Known rows, with every step that occurs:
bosul/gabeva/vezu/voneb: [ 0.01 -0.32  3.49  0.75 -0.30 -0.46  0.93 -0.08 -0.52 -0.12 -1.27 -0.28
 -0.32  5.28 -0.76 -2.64  1.41  0.95 -0.60 -2.61  1.53  1.25 -0.05 -0.27]
sivek/vezu: [-0.23 -0.39 -0.47  1.08 -1.30 -1.04 -0.65  0.88  1.80  0.09 -1.01 -0.86
  0.22  1.28  0.35 -0.09  0.45 -1.22  0.76 -0.24 -0.03 -0.21 -0.70  0.45]
voneb/bosul/gabeva/vezu/gefaf: [ 0.95  1.55  3.47  0.33 -0.01 -0.60  1.26 -2.81 -0.98  0.74 -0.89  0.85
 -0.13  1.91 -0.46 -1.55  0.44  1.87  0.73 -0.47  1.87 -0.69 -2.39 -2.14]
zogasuz/vezu: [-0.45 -0.20 -1.33  0.68 -3.18  1.01  0.11 -0.30 -1.30  0.54 -0.49 -0.80
  0.71  0.36 -0.70 -1.00  2.08  0.35  0.23  1.57 -0.56 -0.34  0.82  2.39]
rinug/bosul/gabeva: [ 0.61  0.06  1.93 -0.80  1.15  1.31  0.85 -0.38 -0.08 -2.37 -0.72 -0.03
 -3.22  0.18  2.99 -1.14 -0.56  1.23  1.43 -0.43 -1.48  0.53 -1.65 -3.06]
rinug/bosul/sivek: [ 0.16 -0.64 -0.26 -0.34  1.91  1.25  0.69 -0.96  1.69 -1.76  1.00 -0.23
 -3.26  0.11  2.37 -1.09 -0.93  0.64  1.55 -1.07  2.08  1.37 -0.62 -3.93]
rinug/bosul/gabeva/vezu: [ 0.61  0.28  3.80  0.69 -0.63  0.59  1.15 -0.07  1.32 -1.59 -0.90 -0.46
 -4.11  2.44  1.82 -3.23  1.59  1.74  0.61 -1.48 -0.06  1.34 -2.22 -6.18]
dede/gabeva/vezu/gefaf/bosul: [-0.24  1.06  4.22  2.10 -1.77 -0.83  0.08 -0.85  3.27 -1.58  1.59  1.67
  1.18  1.00 -0.92 -1.91  0.65 -0.76  0.17  0.28 -0.38 -0.10 -3.61  0.82]
gefaf/bosul/gabeva: [ 0.46  0.53  4.23 -4.63 -0.11 -0.07  1.03 -0.35 -1.08 -2.54  1.01  0.30
  0.12  0.91  2.30 -1.51 -0.74 -0.23  0.34 -2.61 -0.31  0.00  0.23  2.54]
dede/gabeva/dupum: [-1.21  0.79  2.49  4.00  0.27 -1.21 -0.50  2.21  2.04 -1.96  0.41  0.70
 -1.21 -1.75  2.45  1.67 -1.53 -0.64  0.27 -2.28 -6.42  1.27 -1.94 -1.17]
voneb/bosul/sivek: [ 0.09  0.03  0.19 -1.30  1.93  0.09  1.15 -1.63 -1.29  0.49  1.74 -0.18
 -0.31 -0.63  1.40  0.81 -2.45  0.24  0.44 -1.92  1.93  0.23  0.79 -1.42]
sivek/vezu/voneb/bosul: [-1.02 -0.90  1.04  1.31  2.34  0.21 -0.04 -0.81 -0.01  1.38 -1.62 -0.84
  1.63  2.12  0.21  1.62 -0.63 -2.93 -0.55  0.96  0.45 -1.16 -0.56  1.43]
sivek/vezu/gefaf/dede/gabeva/dupum: [-0.60  1.00  0.04  6.23 -2.35 -1.41 -0.51 -0.66  3.86 -1.96 -0.74  0.94
  1.20 -1.30  3.47  2.08  0.41 -1.10  2.81 -2.75 -3.31 -0.55 -4.31  2.21]
sivek/vezu/gefaf/dede/gabeva: [ 0.05  0.24 -2.15  5.38 -3.16 -0.61 -0.22 -1.54  2.57 -1.17 -0.07  1.01
  2.69 -1.35  1.81  1.64  0.43 -0.65  2.94 -0.15 -1.26 -1.31 -3.89  4.04]
gefaf/dede: [ 0.37 -0.03 -1.32  0.52 -1.75  0.91  0.92 -1.67 -0.65 -0.17  0.45 -0.24
  1.12 -1.30  2.03  0.78  1.27  0.21  0.53 -2.03  1.20 -0.64 -0.32  1.52]
zogasuz/bosul/sivek/vezu: [ 0.50 -0.48 -0.06  1.69 -0.79 -0.78 -0.14 -0.78  1.50 -1.64 -0.36 -1.64
  0.34  0.55  2.79 -1.59  0.64 -0.89  2.30 -3.01  0.89  0.29  1.88 -0.26]
gefaf/bosul: [-0.15  0.19  2.94 -3.24  0.28  0.34  0.32 -0.44  0.49 -1.32  1.31  0.03
  0.65  0.12  0.82 -0.83  0.13 -1.68 -0.57 -0.69  0.52 -0.38  0.07  1.91]
sivek/vezu/gefaf/bosul/gabeva/dupum: [-0.03  1.48  5.29 -2.21  0.06 -1.98 -0.28 -0.61  2.73 -3.03 -1.40  0.60
 -0.04  2.55  2.89 -1.61  0.14 -1.41  2.30 -3.42 -0.56 -0.31 -2.30  2.73]
sivek/vezu/voneb/bosul/gabeva/dupum: [-1.09  0.21  4.60  0.62  2.95 -1.09  0.31  0.24 -0.22 -0.57 -2.66 -0.72
 -0.46  2.87  3.18  1.36 -1.35 -1.89  0.30 -3.48 -2.60  0.09 -0.88  0.22]
voneb/bosul/gabeva/vezu: [ 0.51  0.98  4.16 -0.45 -0.45 -0.51  1.62 -0.74 -1.53  0.62 -0.26 -0.44
 -1.25  1.45  0.81 -1.23  0.05  1.35 -0.46 -2.34  0.01  0.13 -0.86 -3.58]
dede/gabeva: [-0.49  0.04  0.31  3.30 -0.52 -0.42 -0.20  1.42  0.70 -1.28  1.19  0.80
  0.21 -1.57  0.80  1.39 -1.54 -0.17  0.35  0.28 -4.38  0.53 -1.46  0.68]
vezu/rinug/bosul: [ 0.01  0.64 -0.40  0.68  2.51  1.77 -0.30 -1.09  1.91 -1.11 -0.48 -0.38
 -1.27 -0.88  0.01 -2.04  1.19  0.22  0.20 -0.93 -1.34  0.04 -3.39 -5.69]
sivek/vezu/rinug/bosul: [-0.18  0.26 -0.88  1.74  1.32  0.76 -0.92 -0.17  3.65 -1.06 -1.59 -1.24
 -1.07  0.38  0.28 -2.18  1.65 -0.94  0.97 -1.06 -1.47 -0.21 -4.00 -5.37]
rinug/bosul/gabeva/vezu/gefaf/dede: [ 1.48  0.85  1.72  1.78 -1.91  1.41  1.75 -3.85  1.22 -1.74 -1.07  0.48
 -1.95  1.33  2.49 -2.76  2.92  2.49  2.54 -1.72  3.05 -0.25 -4.03 -3.30]
gefaf/bosul/sivek/vezu/gabeva/dupum: [-1.37  1.03  5.48 -2.48 -1.84 -1.43  0.43 -0.15  2.11 -3.39  2.00 -0.72
 -1.91  2.30  4.58 -1.92 -1.63 -2.05  1.78 -6.07 -1.47  1.13 -0.08  2.31]
sivek/vezu/rinug/bosul/gabeva: [ 0.32  0.58  0.40  0.22  0.89  0.36 -0.23 -0.13  2.11 -2.26 -1.78 -1.05
 -1.61  1.26  1.71 -2.98  1.08  0.60  1.93 -3.05 -2.39  0.24 -3.87 -4.65]
vezu/rinug/bosul/sivek: [ 0.19  0.29 -1.30 -0.29  2.96  1.37  0.24 -1.60  2.02 -1.70  0.97 -0.43
 -1.84 -0.12  0.89 -2.76  0.12  1.14  1.26 -3.65  1.29  1.24 -2.25 -6.00]
bosul/sivek/vezu/rinug: [-0.01  0.11 -2.42  0.36  0.09 -1.39 -0.59 -0.22  2.43 -0.40  0.39 -1.14
  1.00  1.92 -0.55 -2.45  0.47  0.22  1.43 -5.51  1.37  0.88 -1.13 -1.86]
voneb/bosul/gabeva/dupum: [-0.22  1.52  4.71 -1.11  2.36 -0.54  1.00 -0.22 -1.70 -0.94 -0.76  0.04
 -1.82 -0.55  3.72  1.21 -1.88  0.28  0.25 -3.83 -3.60  0.24 -0.63 -2.56]

Rows:
[-0.16 -0.58  1.41 -3.08 -0.69 -1.15  0.20 -0.03  2.58 -1.70  1.68 -0.81
  0.36  2.12  1.91 -1.77 -0.59 -2.06  1.18 -3.61  2.92  0.54  0.63  2.12]
gefaf/bosul/sivek/vezu
[-0.12  0.36  0.57 -2.95  0.44 -1.11 -0.24 -0.68  2.97 -1.64  1.64 -1.03
  1.74  2.01  0.31 -3.34  0.44 -1.51  0.96 -6.09  1.95  0.42 -1.05  0.12]
gefaf/bosul/sivek/vezu/rinug
[-0.54 -0.25  1.05  0.49 -1.53  0.72  0.58 -1.12  1.70 -2.53  1.01 -0.89
 -3.56  1.55  3.68 -1.81 -1.55 -0.14  2.92 -1.26 -0.25  0.89 -1.51 -1.42]
rinug/bosul/sivek/vezu/gabeva
[ 0.53  0.36  1.25 -3.44  1.08 -0.17  0.47 -3.09  1.35 -1.71  2.07  1.22
  1.29  1.28  0.28 -1.73 -0.86 -0.27  1.75 -1.57  4.93 -0.04 -0.36  3.15]
vezu/gefaf/bosul/sivek
[-0.47  0.02  0.37  0.00 -3.05 -1.00  0.39 -0.63  0.14 -1.29  1.46 -0.72
 -1.04  2.31  2.13 -1.43 -1.69  0.19  2.40 -2.70  0.21  0.82  0.29  2.19]
bosul/sivek/vezu/gabeva
[ 0.00  0.39 -1.95  1.43 -2.78  0.89 -0.20 -2.44 -0.58  0.66 -1.06  0.44
  1.95  0.69 -2.04 -1.21  2.45  0.83  1.39  3.32  1.24 -1.18 -0.74  3.97]
zogasuz/vezu/gefaf
[-0.40 -0.54  2.30 -0.07  1.93 -0.27  0.66 -0.66 -1.54  0.18 -1.90 -0.63
  1.02  3.01  1.59  0.87 -1.36 -1.42  0.37 -0.93 -0.59 -0.69 -0.45  2.12]
sivek/vezu/voneb/bosul/gabeva
[ 0.53  0.62  3.09 -2.13 -0.73 -0.92  0.80 -2.65  2.71 -0.93  1.92  0.72
  0.33  3.40 -0.95 -3.84  1.17  0.21  0.91 -2.66  6.42  0.62 -0.92 -0.01]
gabeva/vezu/gefaf/bosul/sivek
[-0.55 -0.85  0.63 -0.80  4.05  0.73  1.10 -2.21 -1.66  0.81  0.79 -0.07
  0.82  1.60  0.68  1.08 -2.29 -0.83 -0.35 -1.62  3.00  0.39  1.16  0.94]
vezu/voneb/bosul/sivek
[-0.67  0.44  1.47 -0.52 -1.36 -0.39  1.05 -1.75 -1.24 -0.27  1.65 -0.78
 -0.67  0.79  2.78  0.07 -2.94 -0.48  1.85 -2.05 -0.34 -0.18 -0.18  1.25]
voneb/bosul/sivek/vezu/gabeva
[-0.43  0.26  2.08  4.77 -2.36 -1.08  0.14  1.72  2.17 -0.44  0.89  0.28
 -0.65  0.46 -0.38 -0.78  0.35  0.37 -0.46 -0.81 -2.86  1.19 -2.10 -2.57]
dede/gabeva/vezu
[-0.69 -1.96 -0.23  1.34  2.48  0.90  0.00 -0.69  3.14 -1.39 -0.86 -0.98
 -1.80  3.74  1.89 -1.05 -0.45 -1.64  1.58 -0.88  3.13  1.28 -0.85 -1.21]
rinug/bosul/sivek/vezu/voneb
[ 1.20  0.64  2.69  0.23 -0.24  0.35  0.65 -1.00 -2.07 -2.51 -1.08 -0.55
  0.15 -0.60  3.10 -1.39  0.80  0.94  1.43 -2.01 -2.41 -0.22  1.42  0.12]
zogasuz/bosul/gabeva
[ 0.82  0.56 -1.92  1.12 -1.34  0.81  0.57 -3.78  0.01 -0.08 -0.13  1.00
  2.22 -0.99  0.69  0.49  1.42  0.75  1.90 -0.27  3.07 -1.57 -1.79  2.71]
vezu/gefaf/dede
[-0.83 -1.48  1.97 -2.45  1.30 -0.45  0.18 -0.62  2.19 -1.43  0.87 -0.71
  1.44  4.47  1.06 -1.46 -0.50 -3.07  0.47 -2.97  3.93  0.65  0.93  4.40]
gefaf/bosul/sivek/vezu/voneb
[ 1.05  0.89  3.01  1.36 -0.14  0.55  0.80 -2.22  1.94 -1.60 -1.53  0.74
 -3.02  2.65  0.42 -3.46  1.83  2.28  1.92  0.27  1.81  0.40 -3.74 -4.89]
rinug/bosul/gabeva/vezu/gefaf
[ 0.54  1.72  4.91 -3.00 -0.83 -0.79  0.87 -0.58  0.80 -1.65  0.72 -0.40
  0.52  3.00 -0.55 -5.31  2.39  0.86 -0.66 -6.24  0.17  0.63 -2.03 -2.52]
gefaf/bosul/gabeva/vezu/rinug
[ 0.02  0.88  1.45  2.19  0.69  1.04  0.01 -0.71  3.26 -0.39 -0.77 -0.93
 -2.29  1.24 -1.22 -4.18  3.23  0.76 -0.56 -1.90  0.13  0.70 -4.02 -8.71]
gabeva/vezu/rinug/bosul
[-0.71 -0.29  3.28  1.62  1.81  0.50  0.89 -1.41 -0.39  2.05 -0.94 -0.48
  0.47  2.86 -1.43 -0.40  0.78 -1.20 -2.17  0.29  1.83 -0.18 -0.58 -1.92]
gabeva/vezu/voneb/bosul
[-1.20  1.63  4.10  0.50 -1.14 -0.34  0.24 -0.14 -0.49 -1.67  0.34  0.08
 -2.24  0.15  2.63 -0.28 -0.93  0.02  0.59 -2.42 -4.20  0.57 -0.59  0.17]
vezu/gabeva/dupum
[-0.13 -0.34 -0.23 -0.23  0.77 -0.85  0.50 -0.76  0.57  0.59  0.66 -1.02
 -0.13  0.60  1.79  0.65 -2.02 -1.03  1.18 -2.17  1.73 -0.06  0.13 -0.74]
voneb/bosul/sivek/vezu
[-0.89 -0.27  2.24  5.41 -0.59  1.05  1.65 -1.54 -0.25  0.65  0.85  0.03
  1.83  0.04  1.46  1.80  0.49 -1.04 -1.15 -1.61 -1.14 -0.36 -2.34 -0.06]
gefaf/dede/gabeva/vezu/voneb/bosul
[-0.06  0.85  1.34  5.46 -1.99 -1.13 -0.24 -0.42  2.78 -0.32  0.27  1.58
  0.44  0.88 -1.83 -1.08  0.70  0.94  0.73  0.97 -0.86  0.28 -3.63 -0.88]
dede/gabeva/vezu/gefaf
[-0.41  0.76 -2.24  0.80 -2.24  1.01 -0.34 -0.92 -0.81  0.52 -0.52 -0.96
  2.13  0.19 -2.35 -2.64  3.24  0.93 -0.04 -0.93 -1.40 -0.44 -0.87  0.53]
zogasuz/vezu/rinug
[-1.24  0.56  3.25  1.20 -0.62 -0.01  0.28 -0.23  2.92 -3.27  0.30 -1.06
 -5.23  1.59  5.31 -1.46 -1.53 -0.65  2.85 -3.68 -2.20  1.73 -1.89 -3.19]
rinug/bosul/sivek/vezu/gabeva/dupum
[-0.22  0.56 -1.50  1.10 -0.22 -0.99 -1.08  0.36  2.22  0.11 -1.17 -1.06
  1.56  1.06 -1.26 -1.91  1.49 -0.68  0.51 -2.85 -1.09 -0.36 -2.32 -1.63]
sivek/vezu/rinug
[ 0.28  0.62 -1.77  4.36 -1.92  0.41  0.44 -2.30  0.73 -1.33  1.00  1.86
  2.46 -2.60  1.43  1.78  0.06  0.64  2.17  0.04 -1.03 -1.03 -3.31  3.33]
vezu/gefaf/dede/gabeva
[ 0.89  0.82 -0.25  2.62 -3.14  0.12  0.88 -3.44  1.35  0.70 -0.33  0.53
  1.26  1.11 -0.53 -1.65  3.59  1.28  1.10 -1.30  4.41 -0.89 -2.37 -0.27]
gabeva/vezu/gefaf/dede
[-0.81  0.58  5.09 -0.49  4.14  0.03  0.97 -0.71 -2.07 -0.70 -1.61  0.18
 -0.65  1.67  2.88  1.57 -1.72 -0.73 -0.42 -3.21 -2.39  0.39 -0.17 -0.17]
vezu/voneb/bosul/gabeva/dupum
[ 0.40 -0.18 -2.09  0.86 -0.40 -1.52 -0.49 -1.83  2.63 -0.28 -0.22  0.33
  0.81  2.51 -0.22 -1.08 -0.51  0.18  2.97 -1.12  4.34  0.06 -1.11  1.62]
bosul/sivek/vezu/gefaf
[ 0.02 -0.62  4.22  1.21  1.34  1.28  1.11 -0.55  0.90 -1.36 -1.81 -0.47
 -2.95  4.54  0.91 -2.99  1.71  0.73 -0.04 -1.05  1.23  1.41 -1.82 -4.16]
rinug/bosul/gabeva/vezu/voneb
[-0.11 -0.11  6.46 -2.58  0.01 -0.13  1.27 -0.47 -0.03 -1.41 -0.05 -0.24
  0.34  5.49  0.13 -3.50  1.51 -0.74 -1.14 -3.21  2.13  0.87 -0.01  1.72]
gefaf/bosul/gabeva/vezu/voneb
[-0.21  0.08 -2.52  0.53 -0.38  2.27  0.37 -1.85  0.85 -1.17  0.50 -1.25
 -1.09  0.35  0.07 -3.73  2.22  1.42  1.58 -2.11  0.54  0.98 -1.54 -3.53]
zogasuz/vezu/rinug/bosul/sivek
[-0.66  0.25  3.34 -3.30 -2.76 -0.57  0.75 -1.01  0.79 -2.65  2.69 -0.63
 -0.32  2.40  2.90 -2.36 -1.69 -1.51  1.85 -3.49  0.86  0.36  0.32  4.38]
gefaf/bosul/sivek/vezu/gabeva
[-0.45  1.17  1.04  4.87 -1.46 -1.09 -0.32  1.29  2.61 -0.43  0.85  0.10
  0.68  0.34 -2.03 -2.53  1.42  0.92 -0.75 -3.48 -3.71  1.07 -3.81 -4.61]
dede/gabeva/vezu/rinug
[ 0.92  0.14 -0.68  2.55 -0.35 -0.86 -0.50 -2.84  2.13 -1.52 -1.03 -0.37
  1.43  0.93  1.48 -1.81  0.81 -0.37  3.61 -1.31  2.84 -0.56  0.29  1.22]
zogasuz/bosul/sivek/vezu/gefaf
[-0.16 -1.40  0.48  2.50  1.11 -0.15 -0.18 -1.30  1.18 -1.45 -1.25 -1.63
  1.49  2.90  1.90 -1.37  0.93 -1.93  1.69 -2.59  2.03  0.45  2.29  2.03]
zogasuz/bosul/sivek/vezu/voneb
[-0.01  0.64  3.33  1.33 -1.32 -1.21  0.59 -1.30  3.48 -2.12  2.95  1.53
  0.62  1.81 -0.12 -2.50 -0.41  0.13  1.22 -2.44  2.22  1.06 -2.45  0.55]
dede/gabeva/vezu/gefaf/bosul/sivek
[ 0.04  0.34  1.77  1.54 -3.08 -0.29  0.39 -1.75 -0.22 -2.60  0.62 -1.46
 -0.28  0.75  3.70 -2.12 -0.27 -0.39  2.94 -2.73 -1.13  0.08  1.57  1.78]
zogasuz/bosul/sivek/vezu/gabeva
[ 0.64  1.47  1.94  0.22 -1.05 -1.05  0.52 -0.24  0.35 -0.42 -0.52 -0.55
 -0.15  2.81 -1.40 -4.34  2.48  2.55 -0.19 -5.53 -0.28  1.00 -2.12 -4.45]
bosul/gabeva/vezu/rinug
[-0.69  1.08  4.11  2.30 -2.10 -1.08  0.10 -0.84  1.01 -3.38 -0.12 -1.55
 -1.87  0.72  5.35 -1.79 -0.32 -0.94  2.87 -5.54 -3.30  0.83  1.20  0.04]
zogasuz/bosul/sivek/vezu/gabeva/dupum
[ 0.35  1.01  3.91 -1.09 -1.09 -0.44  0.25 -2.22  2.59 -0.50  0.45  0.80
  0.76  2.51 -1.69 -3.07  2.28 -0.64 -0.13  0.11  3.79 -0.58 -2.10  0.26]
gabeva/vezu/gefaf/bosul
[ 0.55 -0.04  4.88  2.36  0.00  0.20  0.93 -1.25 -1.10 -1.47 -2.12 -0.97
  0.30  3.64  0.98 -3.30  2.90  0.41 -0.01 -2.60  0.06  0.60  1.34 -0.66]
zogasuz/bosul/gabeva/vezu/voneb
[-0.60 -0.40  1.57 -0.50  0.11  1.72  1.40 -1.84 -4.65  0.54 -1.33 -0.56
  1.61  2.10  0.57  0.17  0.39  0.15 -0.10  0.82 -1.01 -0.74  0.97  4.20]
zogasuz/vezu/voneb/bosul/gabeva
[ 0.50  0.92  2.33 -3.32 -2.80  0.84  0.78 -2.76 -1.72 -1.85 -0.07  0.79
  2.07  1.68  0.18 -2.83  1.73  0.66  1.84  0.71  0.93 -1.16 -0.55  6.47]
zogasuz/vezu/gefaf/bosul/gabeva
[ 0.95  1.10  3.53 -3.95  0.39 -0.18  0.64 -2.43 -0.40 -2.38  0.42  1.50
  1.33  1.24  0.84 -1.82 -0.36  0.33  1.59 -0.86  1.58 -0.84 -1.36  4.16]
vezu/gefaf/bosul/gabeva
[-0.02  1.78  3.21 -0.08  3.11  0.59  0.08 -0.03  1.59 -3.18 -1.53 -0.33
 -3.40  0.00  2.97 -2.39  0.65  1.24  1.12 -5.32 -4.27  1.25 -3.67 -7.23]
vezu/rinug/bosul/gabeva/dupum
